What can hang from each mark
zivup: kefoge mige zufu
ruzo: kefoge mige renekor zalunus zufu
renekor: ruzo
zufu: gola mige ruzo
kefoge: mige
mige: kefoge ruzo zivup zufu

Every row comes from one small tree of marks. The marks that hang from a mark follow it in brackets, in alphabetical order. Every link used is in the known rows. Which tree was each row made from?
Known rows
zufu(gola ruzo): [  3   1  -2 -14  12  -1  -3   3   3  -1  -6  -4  -2 -31  -1   3   8 -10
  -5  -5  -1 -23  11   4   5  -4 -19  13 -13 -18  11  -2  -7   1 -13   8
  10  16  -2  -6  -1   7  10  18   6]
zufu(gola ruzo(mige(zivup(kefoge)) renekor)): [  5   3   7 -10   2 -10  -6 -13   3  10   4  -4  -8 -17  14  -9   9 -13
 -16   4  -9 -26  -2   6  -4  11   1  -7 -26  10  10   4   1  -6 -25  18
  18  -2 -12  -1  -5  17  15  25   0]
zufu(gola ruzo(renekor zalunus)): [ 11  -4   6  -9   8  -1   3   0   3   1   1  -2  -7 -19   0 -26   5 -16
  -5   3  -4 -28  -4  17  -3  13 -15  14 -16 -25   5  -3   3  -3 -22  27
  21  16   1  -8  -4  11  12  24  12]
ruzo(kefoge renekor): [  2   5   7  18   0  -4   2 -23  12   8  14  -2  -3  23  13 -34   7   0
  -7  11   0   0 -11   3 -11   3  14 -10  -1   6  14   6  11  -3   4  19
  20  -4  -6   2  -3   7  16   1  -4]
kefoge(mige(zivup zufu)): [ -7  11 -12  22  -5   5   0   2  -5  -6   7   8  -2  11  -2  31  -5   2
  -2  -1 -20   4   7  -2  16 -12  28  -7  -3  18   0   8   5 -10 -30  17
  23 -16   5   6  -5   5 -17 -10  -6]
zufu(mige ruzo): [  9  -5  -3 -12   7  -5  -6  24  -4   7 -15   5  -3  -1 -15 -14   9   0
  -3 -14  -7 -12  -4   0   5  -1  -3   8 -11 -37   2   2   2   3 -17  21
  -2  -2  -3  -8  -6   5  11  16   5]
ruzo(mige(zivup) zalunus zufu): [  5  -6  11 -11  -6  -5   5 -17   8   6  -1   4 -11   9  18 -10  -1  -3
   3  11  -9 -17 -26  15   4   8  19  -5 -15  32 -23  12  13  -7 -13  31
  12  -6  -6  -2  -6   5 -21  20  -2]
zivup(mige(kefoge) zufu(gola)): [ -2   1  -4 -20  -6 -13   0  -1 -15  -4   3  -4  -5 -31   3  -8   4  -3
 -17   1 -10  -4  14   7 -12  -1  14   1 -20 -24  20   5 -12  -6  14  21
  19   1 -14 -12  -6  13 -10  11 -11]
zufu(gola ruzo(mige(zivup) renekor)): [  2   5   5  -7   5  -8 -14  -7   7   9   0  -1  -7 -27  12  -4  10  -9
  -9   3 -10 -26  -2   8   2   1 -12  -1 -18  -3  12   7   4  -9 -30  21
  21   3 -14   0  -5  10  10  19  -1]
mige(kefoge zivup): [  2  11   2   9   2  -6  -5  -2  -6   1  11   8   0  -4  10  16   2  -5
  -7  -3 -11  -4   5   3  15  -7   3 -18   4  30  22   8   1  -9 -13  22
   4   2  -4   5  -6  16 -12  -2 -10]
ruzo(kefoge mige(zivup zufu(gola)) renekor zalunus): [  4   9  10  21  -4 -11   3 -37  10  10  18   2 -12  21  27 -28  11  -7
 -10  15 -20 -23 -18  14   3   9  16 -13 -17  41   2  14  14 -16 -28  48
  43  -9 -11  -1  -9  23   1  14  -1]
kefoge(mige(zufu)): [ -7   0 -10  11  -1   9   6  -3  -1  -9   6   5  -2   6 -10  18  -4   7
  -1  -2 -17   5   9  -2   7 -11  25  -2  -4   0  -7   5   3  -4 -14  15
  22 -20   6   1  -5   1 -10  -2  -3]
ruzo(zalunus zufu(gola mige)): [  4  -3  10 -23   1 -12   3   1   7   7  -7  -3 -15  -9   1 -33   5  -1
  -2   0 -13 -22 -19  14   7   6   6  22 -24 -10  -8   6   2  -4  -8  50
  18   0  -9 -12 -10  11  -4  44   8]
kefoge(mige(zivup(zufu(gola ruzo(renekor zalunus))))): [  0   2  -5   7  -5   5  -7   0  -5  -1   7   0  -7  12  -1   4  -4  -8
  -6   8 -11 -11   4  15   1  13  20   3 -27 -28   6   8   8  -7 -24  37
  31   5   5   0  -1   7 -14   7  -1]
renekor(ruzo(kefoge zalunus)): [  1 -14   6  13   7   4  12 -29   2   5  10   1  -5  20   8 -36   7  -6
  -6   4   2  -3 -15  17 -15  14  17 -11  -5  12  -5  -1  12   5  -7   8
   5   8   9  -6  -5  11   3  -2   2]
renekor(ruzo(zalunus zufu)): [ -1 -21   8 -11   2  10  19 -23   4  -1   1   6 -10   4   5 -33   0  -3
  -2   2  -1  -7 -17  23 -19   5  19   1  -7   8 -19  -1   6   2 -11  15
   6  -1   6 -10  -8   2  -9  10   5]
renekor(ruzo(mige(kefoge zivup zufu) zalunus)): [ -1 -14   3  10   0  -1  11 -28  -7  -1  15  17  -8   3  14  -6   6  -7
  -9  -1 -23 -11  -8  22  -4  -2  22 -19  -4  44  -9   7   5 -10 -36  21
  15 -13   2  -8 -14  17 -14   3  -4]
renekor(ruzo): [ -6 -11   0   4   5   8   4 -12  -1   0   5   5  -2  -7   1 -10   4   0
  -5  -3   0   4  -2   8 -15  -3   6  -4   1   3  -6  -3  -1   3 -13 -10
  -3  -3   3  -3  -4   1   4  -8   0]
kefoge(mige(zivup zufu(gola))): [ -8  17 -10  16  -1   3  -6  -3  -3  -5  10   1  -5 -11   1  32  -2  -1
  -5  -2 -22  -5  13  -2  19 -13  18   1 -12  16   6   8   1 -11 -32  28
  32 -11  -2   6  -5   9 -15   0  -5]
renekor(ruzo(kefoge zufu)): [-10 -12   6   0   7   4  16 -36  14   4   6   2  -8  12  15 -33   9   2
  -9   0  -1  -2 -12  13 -22  -7  27  -8  -5  24  -4   7   7   4   1  14
  13  -3  -7  -5  -9   7   2   5  -5]
kefoge(mige(ruzo zivup)): [ -9   4  -8  11   3   4  -9  -7  -7   0  16  12  -2  -9   0  12  -6   5
   1   4 -18   3   6  -6  11   1  19 -14  -3  17   7  10  10  -1 -32   0
  15   4   6   9  -5   1 -18  -5  -7]
mige(ruzo(renekor zalunus) zivup(kefoge) zufu(gola)): [  4   4   7   3  -2   1  16 -25 -15   0  29  24  -8 -11  11 -18  -1 -15
 -16   8 -26 -19   1  13  -2  20  13  -4  -9  55   0   3  -1 -11 -46  26
  35   1   2  -2 -18  26  -2  12  12]
zufu(ruzo): [  7  -5  -3 -12   7   4   3   9   0  -3  -9   6   1  -4  -6   0   3  -7
  -2  -6   2 -12   7   3  -4  -1  -6   3  -4 -15   0  -1   0   3 -10   0
  -1   9   4  -4  -1   1   5   6   3]
zufu(mige(kefoge zivup) ruzo(renekor)): [  8   7   3  -2   5  -9  -8  12  -4   8   3  14  -5   8  -1 -15  11  -3
 -13 -10 -21 -14  -4   8   8  -6   6 -10  -7 -17  29  10   6  -9 -33  49
  15  -5 -10  -1 -14  18   9  14  -2]

Which tree is each row?
[ -6   7  -8   6  -3   5 -12   2  -2   1   3  -3  -4  -2   1  12  -2  -3
  -9   7 -11  -7  11   8   1   3  22   0 -24 -29  14  10   5  -7 -19  30
  32  -2  -3   3   0   5 -11   3  -6] -> kefoge(mige(zivup(zufu(gola ruzo(renekor)))))
[ -5  -9  -8  -8  -4  -5   8 -15 -14   1   5   9  -1  -2   2 -27   3   4
 -12   8  -9   2   4   4 -21  14  26  -9 -13  -3   6   8   1   4  13  -4
  16   9  -6 -11  -7   4  -9  -7  -8] -> zivup(mige(ruzo(kefoge)) zufu)
[ -8  18  -1  31  -2  -2  -1 -22   9   4  21  -2  -6  15  13  -9   8   1
 -12   9 -20  -4   0   2   6  -6  29  -9 -11  16  19  15  11 -13 -25  41
  48 -10  -7   8  -8  16   2   1  -8] -> ruzo(kefoge(mige(zivup zufu(gola))) renekor)
[  2  -9   0 -13  -2  -1   0  16  -8   3  -7  13  -4  13  -8 -21   9   1
 -16  -4 -17 -12   0  14 -13   1  16   6 -14 -41  17  12  -3  -5  -5  41
  13 -11 -11 -11 -11  12   6  15  -1] -> zivup(zufu(mige(kefoge) ruzo(renekor)))
[ 11 -12  -3 -11  -8  -4  17  -5  -9   1  -3   4  -3  25  -3 -42   5  -7
 -13  10   1  -6  -8  20 -28  22  32  -2 -22 -37   4   3  10   0  12  25
  22   5   1 -14  -5   8   0   2  -2] -> zivup(mige zufu(ruzo(kefoge renekor zalunus)))
[  5   1   4 -10   8  -1  -4  -2   6   2  -1  -2  -5 -24   3 -14   8 -10
  -9  -2  -3 -22   6   7  -5  -1 -16  10 -11 -22  14  -1  -2  -3 -19  16
  24  10  -8  -3  -4   8  17  17   6] -> zufu(gola ruzo(renekor))
[  9 -13   0 -31  -9 -11  18  -2 -19   1  -1  -4  -7  -8  -3 -39   2 -16
 -22   7   1 -14   2  17 -31  32  27   6 -38 -35   2  -7  -4   0   7  18
  15   2  -1 -19  -7  17   6  23   4] -> zivup(kefoge mige zufu(gola ruzo(renekor zalunus)))
[  6 -18   7 -24  -7  -5   9 -13  -4   6   0  -3 -10   9   7 -28   2 -13
 -19  10  -6 -26  -6  21 -22  31  19   5 -38 -14  -7   1  -3  -1  -4  20
  13  -5  -4 -14  -4  17   7  32   7] -> zivup(kefoge zufu(gola ruzo(mige renekor zalunus)))
[-11   2  -9   1   7   8   2 -14  -5  -8  16  12  -5 -31  -8  12  -1   5
  -3  -1 -27  -7  18  -3  10  -9  11   8  -7  13  -3  10  -4  -3 -35  11
  33  -5   0   0 -11   8 -10  13   1] -> kefoge(mige(ruzo zufu(gola)))
[  1   3  -6  -9   9   3  10   0   0  -7  -4   9  -3 -26  -2  14   7  -9
  -8 -10 -14 -23  18   5   4 -13  -8  15  -9  -1   1   1 -10  -4 -23  12
  23   1  -2  -9  -7  11   6  13   8] -> mige(zufu(gola ruzo))
[ -8  -5   2  17   3  -5  -3 -35   7  12  10  -2  -6  10  23 -14  12   0
 -10   4  -7  -3 -15   6 -11  -3  22 -26  -9  33   0   8  14  -1 -14   3
   2  -6  -5   1  -4   9   2  -6 -10] -> renekor(ruzo(kefoge mige(zivup)))
[  3  -1  18   1   2  -5  14 -35  20   7  11  -6 -14   7  21 -58   8  -6
  -6  15  -3 -22 -23  23 -13  10  14   5 -17  14   2  11  11  -6   0  52
  37   2 -11  -6  -8  17   4  30   3] -> ruzo(kefoge renekor zalunus zufu(gola))
[  4  -2 -12 -13   2  -1  17  10 -14 -10  -8  12   1 -14 -12   0   4  -5
  -7  -9 -11  -3  10   3  -8  -7  14   2  -5 -13  -5  -2  -3  -3 -11   0
  15  -4   1 -13  -9   3   1  -1   0] -> zivup(mige(zufu(ruzo)))
[ -6 -10  10 -22   0  -7   7 -21  14   2   0   4 -10  -8  16  -7   5   6
  -5   2 -13 -12 -10  10  -4 -14  20 -10  -7  34  -3  15   1  -5   3  27
   8 -18 -17  -5 -10   9 -12  29  -9] -> ruzo(mige(kefoge) zufu)
[ -3   5  17 -16  -7 -13   4 -30  12  12   8  -7 -15  -7  28 -20   6  -4
 -16  11 -12 -18 -18  10 -10   7  23  -8 -26  40   0  12   3 -12 -11  37
  23 -19 -24   1 -10  17   2  30  -7] -> ruzo(mige(zivup(kefoge)) renekor zufu(gola))
[ 10  -3  10 -12   0 -11  -2 -11   1  10   7  -4 -10  -7  14 -22   6 -17
 -12   8  -6 -30 -12  14  -3  24   3  -6 -29  11   0   0   7  -6 -30  25
  16   4  -3  -4  -6  21   9  30   6] -> zufu(gola ruzo(mige(zivup(kefoge)) renekor zalunus))
[ -2   7   3  17  -1 -11  -9 -22   8  12   6  -3  -4  14  25  -4  10   1
  -6   9  -4  -9 -12  -2   4   3  17 -23  -9  33   6  12  14  -6  -4  14
   9  -4  -9   3  -1  10  -3   0 -12] -> ruzo(kefoge mige(zivup))
[  5  -3  14 -21   3 -14   6  -1   5   4  -1  -1 -16 -13   5 -35   7   1
  -8  -3 -18 -25 -17  17   9   0   8  13 -18   2   5  11   0  -7 -10  60
  21  -1 -11 -14 -14  19  -7  49   2] -> ruzo(zalunus zufu(gola mige(kefoge)))
[  3  -8   0  -9   6  -1   5  -3   0   2  -4  -1  -5   6   5 -20   6 -14
 -11   7   0 -25   6  17  -8  15   3  13 -27 -27   2   4   0   1   5  25
  19  17  -1 -13   1  14  -2  17   6] -> zivup(zufu(gola ruzo(kefoge zalunus)))
[ -5   3   2  15  -4   5  -2 -24  -4   8  21  20  -2  17  19 -19   5  -2
 -13  14 -16  -5  -1   7 -14  13  23 -13  -4  26  15  15   9  -6 -13  20
  26   6 -10   4  -8  12  -6 -12  -4] -> mige(ruzo(kefoge renekor) zivup(zufu))
[ -9  -4   6  12   7   0   6 -40  12   4  13  -6 -14   0  17 -28   6  -4
  -9   7 -10 -11 -14  19  -4   1  36  -9 -22  20  -1   9  15  -1 -17  37
  29   4   1  -3  -9  14 -14  18  -7] -> renekor(ruzo(kefoge(mige(zivup)) zalunus zufu(gola)))
[  1 -14   1 -13  -4  -1  -2   7 -14   5  -2  16  -6   8 -10 -23  -2   4
  -4   2 -18  -8  -5  11  -5  19  15  12 -15 -19 -10   7   2   1 -11  19
   8   2   0 -13  -8   5 -12  10   8] -> zivup(zufu(mige(ruzo(zalunus))))
[  6  -6  10  15  -5  -5  15 -35  11   7  13   5  -9  39  16 -42   9   0
  -5  15 -17 -14 -23  16 -10   7  23 -12  -9  30 -12  14  16 -10 -10  35
  33 -17  -5  -5 -10  14   6  15   1] -> ruzo(kefoge mige(zufu) renekor zalunus)
[  0  -1   2   1   7  -8  -6  -6   0  14   5  11  -5   1  -1 -32  11   9
  -6  -3 -17  -8  -8  -4   3   5   8  -3  -5   3   8  10   7   2 -14  19
   8   6  -6  -4 -12  11   9  12   0] -> zufu(mige(ruzo(kefoge)))
[  6  -1   7   9  -3   5   3 -15 -11   4  21  22  -4   2   7 -24  -4  -7
  -1  12 -14 -10 -11  12   1  20   1 -10   2  26   1   4  12  -6 -36  14
  18  14   5   4 -10   8  -8  -1   6] -> mige(ruzo(renekor zalunus) zivup)
[ -5 -11  13  -3   5  -5   5 -46  15  12   8  -5 -16  -5  32 -37  13  -6
 -11   9  -9 -21 -25  22  -9   7  23 -12 -22  45  -8  10  14  -4 -18  32
  22   2 -10  -8 -10  18  -7  21  -3] -> renekor(ruzo(kefoge mige(zivup) zalunus zufu(gola)))
[ 16  -1  10 -15   8 -13  -3  10  -2   8   2   3 -12 -13  -6 -40  13  -8
 -12  -7 -16 -32  -8  17   5   5  -8   8 -19 -31  21   5   1  -7 -27  56
  23   7  -5 -13 -14  24  15  44   8] -> zufu(gola mige(kefoge) ruzo(renekor zalunus))
[  1 -14   5   7  -1  -1  -1 -22  -3   6   6   4  -8   2  13 -13   3  -5
  -2   5  -7  -5 -19  18  -6  10  13 -13 -10  25 -17   0  12  -3 -26   5
   0  -2   4  -4  -4   3  -9  -2  -1] -> renekor(ruzo(mige(zivup) zalunus))
[ -9 -12   3  -6   8  -3   5 -31   2   0  11   7 -10 -30  11  -5  13  -2
 -14  -5 -23 -14   5  11  -8 -16  12  -7  -6  29  -1   8  -7  -7 -27  12
  21 -16  -9  -9 -13  18   0  15  -4] -> renekor(ruzo(mige(kefoge zufu(gola))))
[ -5   0  17  -8   1 -11   5 -43  28  15   6 -10 -16  -4  29 -43  17   5
 -12  15  -9 -22 -20  12 -16  -4  18  -3 -21  27   4  19   9  -7   3  43
  36 -13 -28  -3  -8  14  11  31  -8] -> ruzo(kefoge mige renekor zufu(gola))
[  8 -17  10 -28  -8  -6  31 -20 -12   1  14  12  -8  -7   4 -55  -2  -4
 -11   9 -11  -2 -16  11 -30  28  36 -11 -16  27 -13   0   5   2  -5   9
  15  -2   0 -11 -18  12  -3  21   1] -> zivup(kefoge mige(ruzo(renekor zalunus zufu)))
